In the rows, 128 means zero.
Known rows, with every step that occurs
nivu, vined, lipif, meze, kagut: [110 115  87 131 121  92 166  87 166 130 127 163 118 113 129  82 156  98
  87 166 150]
meze, kagut: [145 114 100 114 120  93 129 106 155 123 122 166 137  78 113  97 159 125
  68 135 132]
meze, kagut, vined, rolo, mari, nivu: [147 124 106 119 148 106 116 112 167 119 126 174 139  87 137  79 168 109
  75 150 144]
rolo, mari, nivu, vined, kagut: [121 117  99 112 161  68 165  75 150 127 114 175 116  92 144  94 133 143
  73 152 158]
nivu, mari, rolo, vined, lipif: [ 94 110  97 126 189  64 153  37 166 113 112 152 133  99 145  76 139 100
  88 155 154]
dumob, meze, kagut, vined, rolo, mari, nivu: [132 136 112 108 157 110 128  92 151  96 142 195 137 108 122  72 161  99
  86 159 157]
mari, nivu, meze: [130 109  94  97 139  82 152  65 174 133 117 180 117  89 150  81 131 135
  83 165 130]
vined, rolo, mari, nivu: [138 121  94 111 156  98 145  81 168 137 126 167 113  85 149  99 162 149
  91 162 131]
kagut, vined, rolo, mari, nivu, meze, lipif: [127 128 107 132 167 111 138 109 176 143 113 162 143 106 164  80 145 118
  94 149 141]
rolo, mari, nivu, meze, lipif: [127  97 115 108 152  74 153  87 154 133  83 178 137  78 137  99  96 149
  56 153 151]
rolo, vined: [132 143  86 126 162  85 158  63 157 149 131 148 107 100 126 137 155 157
  81 115 135]
lipif, meze, kagut, vined, rolo, mari, nivu: [161  97 110 110 151 106 140 118 143 132 110 177 154 100 126  85 119 107
  85 167 121]
kagut, vined, lipif, meze, dumob: [136 122  87 147 135 125 150 115 175 136 103 131 152 114 147  97 164 105
 111 155 149]
dumob, meze, kagut, vined: [129 139 109 115 144 111 134  99 146 105 143 182 145 115 114  78 161  98
  90 146 153]
dumob, meze, kagut, vined, rolo, mari: [127 138 115 116 153 116 131 101 149 103 141 185 144 113 117  79 159 102
  85 153 157]
nivu, mari, rolo, vined: [101 112  99 122 194  58 153  42 154 123 115 155 140 102 148  76 129 102
  87 144 146]
kagut, vined, lipif, meze: [127 129  93 143 142 118 156 104 168 138 110 131 144 117 146  91 160 111
 116 163 146]
lipif, meze, kagut, vined, rolo, mari: [157 100 113 118 147 111 143 127 141 140 109 167 160 105 122  91 117 110
  85 160 122]
nivu, mari: [110 110 110 131 153  66 174  68 168 129 106 143 164 106 151  82 128 123
  81 158 127]
mari, rolo, vined: [121 129  74 107 187  76 128  50 131 142 136 159  97  89 128  99 155 119
 105 112 153]
nivu, vined: [114 134  84 129 131  74 170  81 150 159 141 156 121 119 147  85 155 118
  92 133 142]

Rows
[123 105 114 116 151  87 146  87 165 121  89 170 136  83 141  89 118 135
  60 172 168] : rolo, mari, nivu, meze, kagut, vined, lipif
[117 143  83 125 173  98 166  69 179 124 145 158  89 100 123 137 172 158
  84 117 131] : rolo, vined, kagut
[110 129  72 106 195  85 134  54 146 124 146 166  85  89 126 100 166 119
 107 114 150] : mari, rolo, vined, kagut
[130 100 115 106 149  76 148  85 153 130  93 177 136  79 136  94 105 146
  53 162 156] : rolo, mari, nivu, meze, kagut
[129 116  99 113 156  62 161  72 140 141 108 170 125  91 146  94 124 142
  71 152 160] : rolo, mari, nivu, vined
[137 141  97 133 169 108 141  99 166 147 126 149 138 110 168  84 166 125
 107 152 144] : kagut, vined, rolo, mari, nivu
[130 110  81 104 135  77 152  62 170 113 128 189 102  92 139  72 162 104
  87 175 143] : mari, nivu, vined, lipif, meze, kagut
[122 123  75 109 136  73 158  50 174 120 132 177  94  94 150  76 175 116
  95 167 148] : mari, nivu, vined, lipif
[158 103 106 117 141 115 141 125 146 139 118 167 156 107 122  87 130 105
  93 158 113] : lipif, meze, kagut, vined, rolo
[171  88  86 120 118 111 158 126 148 153  96 154 163 100 125 118 119 120
  94 136 112] : lipif, meze, dumob
[128 109 104 111 154 101 142  90 178 133 112 180 120  81 145  95 140 143
  78 161 129] : vined, rolo, mari, nivu, meze, lipif
[128  99  94 123 114 115 153  96 174 110 103 152 127  87 108 104 156 119
  90 179 137] : vined, lipif, meze, kagut
[117 103 115 115 118 103 143 108 176 136 111 170 144  93 126  87 118 124
  57 154 134] : nivu, meze, kagut
[103  97 104 120 187  68 147  50 161 105 108 163 141  97 134  71 127  88
  82 163 149] : nivu, mari, rolo, vined, lipif, meze, kagut
[159 102 107 117 138 106 145 125 138 141 111 164 162 107 118  90 118 106
  89 153 118] : lipif, meze, kagut, vined
[106 119  84 133 124  90 176  81 164 139 127 154 116 119 136  86 155 106
  97 165 148] : nivu, vined, lipif, meze
[127 105 100 114 152  72 165  74 145 132  99 171 125  93 139  93 120 135
  74 169 161] : rolo, mari, nivu, vined, lipif, meze
[131 107 116 112 156  81 145  91 154 132  93 174 142  87 144  89 108 137
  58 162 161] : rolo, mari, nivu, meze, kagut, vined
[139 111 102 108 155  69 155  75 140 137  99 164 130  80 139 105 124 157
  73 152 152] : rolo, mari, nivu
[120 114  78 107 179  89 122  56 143 119 127 166  95  83 114  96 157 103
  99 136 158] : mari, rolo, vined, lipif, meze, kagut
[137  99  95 117 144  78 160  84 152 130  93 171 131  89 141 100 123 128
  71 161 163] : rolo, mari, nivu, vined, lipif, meze, dumob
[115 111 122 126 137 114 136 119 181 138 110 168 152 102 141  78 119 116
  60 162 146] : nivu, meze, kagut, vined, rolo, mari
[132 128  76 103 148  75 152  57 171 133 148 187  96  97 160  71 175 118
 100 159 131] : mari, nivu, vined, rolo
[130  99 100  96 139  80 146  77 178 127 103 193 121  79 141  82 120 129
  74 153 125] : mari, nivu, meze, lipif
[132 112 104 109 151 105 137  89 178 129 122 179 119  82 144  90 149 140
  75 170 135] : vined, rolo, mari, nivu, meze, kagut
